Each row was made from one path, in order. Every step used is in the known rows, and no mark comes twice. Write each row's path.
Known rows
rivaz-vobiz: .10 .01 .11 -.07 .06 .04 .14 .09 .08 .21 .12 -.22 .27 -.12 .03 .02 -.06
 .02 .14 .04
vobiz-rivaz-letiba: -.12 .12 .02 .06 .06 -.01 -.10 -.02 .06 .21 -.08 -.20 -.05 -.04 -.12
 -.04 -.15 .09 .09 .03
sozovas-mavuluv: .02 .03 .22 .00 .01 .12 -.11 -.06 -.10 -.10 .05 -.02 .06 -.03 .12 .07
 .05 -.22 -.01 .11
sozovas-mavuluv-soso-luzep-vobiz-rivaz: .12 .28 -.03 -.04 .19 .18 -.16 .01 -.04 -.01 -.18 .07 -.52 -.05 .01 -.02
 .13 -.09 .02 .16
mavuluv-soso-rivaz: .14 .22 -.33 -.16 .19 -.01 -.02 -.10 .04 .03 -.05 .21 -.35 .06 -.08 -.05
 .19 .07 -.07 .11
vobiz-rivaz-soso-luzep: .00 .17 .22 .10 .28 .05 -.14 -.17 .11 -.07 -.20 .04 -.52 -.02 -.15 -.05
 -.19 .05 .11 .01
sozovas-mavuluv-soso-luzep-vobiz-rivaz-letiba: .08 .26 -.08 .00 .11 .18 -.14 .11 -.03 .06 -.12 -.04 -.48 -.08 -.02 -.04
 .12 -.13 .00 .20
mavuluv-soso-luzep-vobiz-rivaz-letiba: .10 .31 -.43 -.01 .15 .08 -.03 .23 .10 .19 -.24 .02 -.78 -.07 -.18 -.14
 .12 .12 .01 .12
luzep-vobiz-rivaz: .04 .07 .05 -.10 .03 .17 -.13 -.11 -.05 .12 -.32 .33 -.06 -.06 -.15 -.04
 -.16 .41 .08 -.09
soso-rivaz: .20 .07 -.01 -.21 .09 -.04 .01 -.22 -.10 -.10 .06 .21 -.04 .03 .01 .04
 -.02 .05 -.18 .02
letiba-rivaz-soso-luzep: -.21 .04 .13 .18 -.04 -.10 -.09 .14 .06 .02 -.03 .07 -.57 -.17 -.21 .15
 -.15 -.04 .08 .13
mavuluv-soso-luzep-letiba: .24 .25 -.54 -.06 .17 .03 .02 .08 .08 .05 -.19 .01 -.64 .03 -.07 -.20
 .22 -.08 -.12 .12
luzep-soso: .08 .16 -.09 -.09 .00 -.01 -.07 -.05 .01 .26 -.07 .01 -.28 .02 .00 -.05
 .32 .00 .03 .06
soso-luzep: .17 .16 -.14 .02 .11 -.03 .06 .19 .00 -.06 -.06 -.13 -.64 -.06 .01 -.02
 .01 -.13 -.08 .04
vobiz-rivaz-soso-luzep-letiba: .08 .15 .12 .06 .27 .08 -.13 -.25 .08 -.08 -.24 .07 -.42 .01 -.14 -.12
 -.18 .03 .03 .01
vobiz-luzep-letiba-rivaz-soso-mavuluv: -.04 -.12 -.63 -.13 -.07 .05 -.12 -.15 -.06 .03 -.16 .43 -.05 .07 -.04
 .16 -.05 -.05 -.04 .16
vobiz-luzep-soso-rivaz: .09 .12 -.50 -.30 -.02 .01 -.14 -.21 -.12 .16 -.12 .31 -.40 .12 .10 .15
 .19 -.03 .02 .18
mavuluv-soso-luzep-vobiz: .15 .27 -.42 -.04 .14 .08 .00 .20 .08 .09 -.23 .12 -.77 -.05 -.13 -.12
 .18 .10 -.01 .10
rivaz-vobiz-luzep: .06 -.02 -.19 -.16 .01 .07 .08 .04 .03 .22 .05 -.09 .15 -.06 .10 .13
 -.08 -.02 .19 .13
soso-rivaz-vobiz-luzep-letiba: .31 .03 -.23 -.36 .09 .04 .07 -.27 -.11 .05 .05 .18 .17 .02 .09 .07 -.06
 .02 -.11 .10
vobiz-luzep-letiba-rivaz: -.02 -.09 -.61 -.19 -.14 .01 -.13 -.18 -.12 .07 -.19 .28 -.06 .09 .04
 .11 -.07 -.05 -.01 .16
rivaz-vobiz-luzep-soso: .10 .06 -.23 -.20 .01 .06 .04 .02 .03 .35 .02 -.08 .01 -.04 .10 .10 .08
 -.02 .21 .15

Which path is each row?
.21 .14 -.16 -.04 .03 .11 .04 .22 -.04 -.01 -.19 .08 -.62 -.11 -.06 -.04
 -.04 .08 -.09 .00 -> soso-luzep-vobiz
.17 .21 -.41 -.24 .20 .02 .02 -.09 .05 .14 -.02 .16 -.29 .03 -.03 .01
 .15 .07 .02 .17 -> mavuluv-soso-rivaz-vobiz-luzep
.01 .03 .06 -.01 .11 .23 -.13 -.08 .03 .06 -.29 .50 -.06 -.08 -.25 .03
 -.15 .41 .06 -.08 -> luzep-vobiz-rivaz-soso-mavuluv
-.30 -.04 .20 .17 -.09 -.08 -.12 .04 .07 .05 .00 .14 -.26 -.14 -.22 .16
 -.16 .03 .12 .11 -> letiba-rivaz-soso
-.08 .10 .29 .09 .23 .06 -.17 -.27 .10 -.04 -.17 .10 -.21 .01 -.15 -.04
 -.19 .12 .15 -.01 -> vobiz-rivaz-soso
.14 .32 -.38 -.05 .21 .08 -.05 .14 .09 .12 -.29 .13 -.81 -.04 -.15 -.12
 .12 .16 .03 .08 -> mavuluv-soso-luzep-vobiz-rivaz
.05 .10 -.54 -.26 -.09 .01 -.12 -.12 -.11 .23 -.07 .20 -.36 .09 .07 .14
 .18 -.08 .00 .21 -> vobiz-luzep-soso-rivaz-letiba
-.17 .04 -.25 -.08 -.02 -.12 -.06 .16 .04 .40 .03 .11 -.10 -.17 -.10 .32
 .00 .09 .22 .17 -> letiba-rivaz-vobiz-luzep-soso-mavuluv
-.19 .03 .12 .15 -.08 -.03 -.10 .14 .04 .05 -.10 .18 -.56 -.20 -.25 .15
 -.18 .07 .08 .11 -> letiba-rivaz-soso-luzep-vobiz
.14 .21 -.11 -.05 .13 .10 -.08 .06 -.02 .06 -.05 -.07 -.34 -.09 .04 -.02
 .16 -.23 -.01 .23 -> sozovas-mavuluv-soso-luzep-letiba-rivaz-vobiz
.24 .11 -.27 -.07 .05 -.04 .07 .13 -.02 .07 -.11 -.12 -.43 -.10 -.03
 -.08 -.05 -.13 -.13 .09 -> soso-luzep-letiba-rivaz-vobiz
-.18 .01 .10 .00 -.06 -.14 .00 .16 .05 .30 .08 -.10 .02 -.21 -.11 .19
 -.15 .09 .20 .11 -> letiba-rivaz-vobiz
.12 .28 -.40 -.01 .20 -.01 .02 .19 .11 .06 -.13 -.03 -.78 -.01 -.08 -.11
 .21 -.05 -.01 .13 -> mavuluv-soso-luzep
.10 .05 -.35 -.20 .08 .07 .05 .08 .05 .36 .04 .04 .07 -.06 .06 .18 .13
 .01 .18 .14 -> rivaz-vobiz-luzep-soso-mavuluv
.12 .19 .00 -.12 .14 .11 -.12 -.14 -.08 -.07 .01 .12 -.18 .01 .07 .02
 .19 -.16 -.07 .18 -> sozovas-mavuluv-soso-rivaz
.01 .06 -.66 -.18 .04 .03 -.12 -.03 -.04 .22 -.11 .37 -.29 .09 .04 .23
 .27 -.01 .06 .15 -> vobiz-luzep-soso-mavuluv
.20 .21 -.10 -.05 .13 .10 -.04 .12 -.03 .02 -.28 .11 -.68 -.10 -.09 -.05
 -.10 .16 -.03 -.01 -> soso-luzep-vobiz-rivaz
.11 .04 -.10 -.13 -.06 -.03 .06 -.03 -.08 .05 .16 -.01 .03 -.03 -.05 .03
 -.04 -.04 -.21 .09 -> soso-rivaz-letiba
.21 .15 -.19 -.22 .13 .16 -.10 -.21 -.10 -.01 -.03 .15 -.06 .03 .11 .02
 .16 -.19 -.06 .24 -> sozovas-mavuluv-soso-rivaz-vobiz-luzep-letiba
.17 -.06 -.32 -.22 -.01 .10 .09 -.06 .00 .21 -.01 -.05 .28 -.01 .11 .03
 -.07 -.04 .09 .12 -> rivaz-vobiz-luzep-letiba
